Every row comes from one small tree of marks. Brackets hold a mark, then the marks that hang from it, in alphabetical order. Every link used is in the known rows. Which tree was each row made from?
Known rows
(tugul bizaz (nuba (susuk mugap (simo zulor)))): [ 53  29 -15 -56  10   6  14  41 -25 -29  25 -31  13 -26   4 -23   9  17
   7  19 -19  59 -15]
(parite (simo susuk)): [-20 -57  -6  22  17 -36  31  -9   3  20   7  31  -7  18  32 -25  -9 -13
 -33  41  27 -23  22]
(vebub simo): [-26 -50   5   2  18 -64  21  10 -11   9 -14   3  13  13  21 -34 -27  -4
 -14  18  21  32 -18]
(bizaz (nuba mugap (susuk (simo parite zulor)))): [ 12  49  25  15  -4  13 -27   6  18  15  21 -15 -28  -6 -30  13  16   2
   5 -25 -14 -31  14]
(bizaz (nuba mugap susuk)): [-30   8 -18  22   0 -28 -37   6  12  13  31 -13  -4   0  -1 -38   8  36
 -18  -5   4  11   7]
(simo parite (susuk (nuba bizaz mugap)) zulor): [ 28  21  32   9 -42  44 -47 -43  17  26 -39  19 -14  15  -8  38  -6 -34
  21 -41 -15 -53  34]
(nuba bizaz mugap (susuk (simo zulor))): [ 11  35  14  13 -43   9 -81 -18  -4  13  -6   3 -19 -47  20  -4   1  23
  52 -12 -15 -39  11]
(tugul (bizaz (nuba mugap))): [-15 -10 -23 -23  22 -48  -7  10  15   0  16 -11  30  31  22 -23   2  69
  -8   6  -1  48   3]
(vebub (simo parite susuk zulor)): [ 22  -4  53  11  -4  -9  10  -2 -20  24 -47  33 -17  36   2   2 -34 -64
 -15  -3   6 -32  16]
(parite simo): [-43 -74 -13  12  37 -59  42  -1   9  24  19  21   3  12  38 -26   0  19
 -15  48  27   9   9]
(bizaz (nuba mugap)): [-29 -18 -24  12  24 -47   5   2  33  15   8 -15  22  18   0 -18  14  46
  -8  10   5  21  -5]
(mugap (nuba bizaz susuk)): [-55 -11 -19  21 -15   4 -65 -14 -46  -8  24  40  -4  -8  18 -28   3  27
   2  14  16  -6  -1]
(mugap (nuba bizaz) (susuk simo)): [-46   3 -17  -4  20  18  -5  -7 -40 -49   0  21   7  -9  -5  -1  -6  41
  -9  16  16   2 -33]
(vebub (simo parite (susuk (mugap nuba)) zulor)): [ 24  37  44  33  27  17  20  -2 -18  -5 -36  21 -16  37 -42  34 -19 -60
 -25  10 -11 -24 -17]
(tugul (nuba susuk)): [-14 -43 -33 -27   7 -24   2  22 -35   3  29   2  11  -6  19 -70   1  10
 -25  22  16  48  -6]
(tugul bizaz (nuba mugap susuk)): [ 21  -2 -20 -56   5 -24 -42  18 -25  -1  28  -8   4  -2  36 -69 -13  50
 -18  10 -10  70  -1]
(simo (susuk mugap (nuba bizaz))): [ -1 -11 -25  13 -24  16   0 -14  16  -8 -22 -12  14  -4  -9  13   4 -18
   7 -18  -1   1  -3]
(tugul bizaz): [-39 -69 -26 -43  15 -45  15  11 -18   0  -5  25  41  28  52 -35 -11  34
   6  27  19  56  -7]
(vebub (simo parite (susuk mugap) zulor)): [ 39  19  47  22   6  -1  26   9  -2  20 -56  12 -16  29 -18  17 -29 -69
  -6  -8 -17 -14  -1]
(susuk mugap (nuba bizaz) (simo parite)): [  4 -11 -10  -4   7  20  25   7  35  -3  -8 -35  -2 -18 -27  46  11  -8
  28 -42 -10  23 -23]
(simo (susuk (nuba bizaz mugap)) zulor): [ 19  17  10  11 -49  28 -48 -47  14  13 -32   9   9  -1   3  21   1 -11
  22 -16  -6 -50  24]
(parite (simo (susuk nuba) zulor)): [ -1 -27  14  20  -2  -1  41 -28  13  12  15  18   4  18   3  12   9 -39
 -34  34  26 -50  33]
(mugap (susuk (nuba bizaz) (simo zulor))): [-15  12   3 -16 -20  38  10 -15 -14 -40 -13  -4  19 -19 -15  25   4   5
   8  -8  13 -15  -7]
(zulor (simo parite (susuk mugap nuba))): [-11  -5 -11  25  -5  15  64  21  31   5   4 -10 -14  32  -9  35 -11 -59
 -31 -36  -2   2  16]

Which tree is each row?
[-24 -28 -34   3  -6  -4  12  -2  24  -2 -11 -23  26  -8  -3  14  10  11
  22 -12   0  35 -18]
(susuk mugap (nuba bizaz))
[ -8 -30  22   3  -8  11  18 -10 -16  28 -41  52   6  39  10   4  -8 -52
   5   7   9 -35  19]
(simo parite susuk zulor)
[ 10  39  37 -11  -3  35 -32 -11  -7  -2 -47  18 -22  -8  -7  27 -21  19
  38 -27 -22 -26  -1]
(nuba bizaz (mugap (susuk (simo parite zulor))))
[-12  31  21  16 -15  46 -53 -13 -42  -6  18  37 -31 -15  -9  21  11  -6
  25  -6   2 -44   3]
(mugap (nuba bizaz (susuk (simo parite zulor))))
[ 13 -11  32  16 -13 -26  10  -7 -24  10 -39  23   6  20  12 -17 -30 -45
 -17  21  15 -28   9]
(vebub (simo susuk zulor))
[-16  12 -33  -9  12 -22  -4  37  -7 -17  38 -15  16  11   4 -35  10  40
 -18   1  -4  61  -2]
(tugul (bizaz (nuba (susuk mugap))))
[ -1  13  12   7 -16  -5 -35  -8   6  11  -1  -4  -5 -33  11 -10   2   2
  27   5  -8 -26  -6]
(nuba mugap (susuk (simo zulor)))
[-29 -12 -17 -22  -6  17  13  -7  -8 -40  -4 -13  15 -21 -10   2  -6  18
  -9 -19  19  17 -21]
(mugap (susuk (nuba bizaz) simo))
[ 11  45   8  19  10  20  23  33  13   2  23 -23 -16  -9 -44  24  27 -16
   6 -17 -17  -8  -3]
(bizaz (nuba (susuk mugap (simo parite zulor))))
[ 23  18  26  -6 -20  31 -23 -26  33  12 -17 -16  -9 -15 -15  52   8   0
  47 -38 -15 -31   4]
(susuk (nuba bizaz mugap) (simo parite zulor))
[-20  -1 -31  15  23   1   6   2   2 -24  -1 -12  12 -21 -12  22  18  31
  26  16  -5  14 -44]
(susuk (mugap (nuba bizaz)) simo)
[-33   1 -31  27  12 -20  11  31   6  -1  30 -20   8  -2 -16 -25  19  15
 -17   3   0  32  -9]
(bizaz (nuba (susuk mugap)))
[  0  11   6  43  34   6  38 -18  -1  -4   7  29  -4  20 -13  27  13 -21
 -27  63   1 -45   2]
(parite (simo (susuk (mugap nuba)) zulor))
[ 56  34   0 -59  -4  -3 -35  14 -21 -12  26 -24   3 -24  17 -34  -1  37
   5  13 -16  33  -1]
(tugul bizaz (nuba mugap (susuk (simo zulor))))
[ 36  19 -19 -20 -17  -5 -65   7  -9   2  25 -33 -25 -53  12 -43   3  43
  17 -12 -14  21  -5]
(tugul (nuba bizaz mugap (susuk simo)))
[ 19   0  23  26  -3  -2  10 -40  35  21   5   7  -7  10  -2  21   3 -24
 -25  21   5 -56  33]
(parite (simo (susuk (nuba mugap)) zulor))
[-30  -7 -27  12   2 -24   5  23   0 -10  49 -24   1 -19  -8 -30  23  15
 -19   1  23   9  -3]
(bizaz (nuba (susuk simo)))
[ 15  -2   5  28 -19  -4 -35 -44  33  19  10  -1 -26  -6  14   6  -6   8
 -18  -6   4 -40  35]
(parite (simo (susuk (nuba bizaz mugap))))
[ 38   7 -35 -57  22 -12  15  47 -19 -31  36 -42   9 -29   8 -44   3  27
 -11  12 -14  87 -29]
(tugul bizaz (nuba (susuk mugap simo)))
[ 13 -10 -10  32  -5   2  12 -19  30   5   9 -10 -16  -7  -1  17   3 -13
 -18   1   0 -16  19]
(parite (simo (susuk mugap (nuba bizaz))))
[ 20  58  27 -39  29  19   7  18   0 -29  -5  -6   1  30 -22  20  -8  43
 -13 -18 -18  11   4]
(tugul (bizaz (nuba (mugap (susuk (simo parite zulor))))))
[ -3 -25  22  -1 -15  30  33 -21   1  16 -22  26  13  37 -16  27   2 -66
 -10  -9  13 -34  18]
(simo parite (susuk nuba) zulor)
[ -6  16  22 -22 -11  55  14 -11 -12 -24 -20   6  -2   0 -26  42  -4 -12
   9 -33   4 -20   0]
(mugap (susuk (nuba bizaz) (simo parite zulor)))
[-11 -36  15  -9  15  -6  42   5   1  16 -20  16  11   9   5  23   4 -24
  28   9   6 -13  -8]
(susuk (simo parite zulor))
[ 63  34   6 -57  17  23  16  45 -26 -16  19 -19  -8  -8  -8  -8   5   0
   6  -3 -29  51  -9]
(tugul bizaz (nuba (susuk mugap (simo parite zulor))))
[ -5   0   5  21 -19  10  16  -8  37  21   3  -1 -27  34   5  25 -20 -40
 -29 -43   1 -21  31]
(zulor (simo parite (susuk (nuba mugap))))
[ -5 -17 -12  -1  19 -16  57  17  19  -2 -25 -16  31 -15  -2  22  15  -8
  38  28  -8  11 -33]
(susuk mugap (simo zulor))
[ -6   6 -22  12 -16   1 -32  15  -2  -4   2 -16 -14 -51  10 -13   5  15
  38 -14 -10  14 -18]
(nuba bizaz (susuk mugap simo))
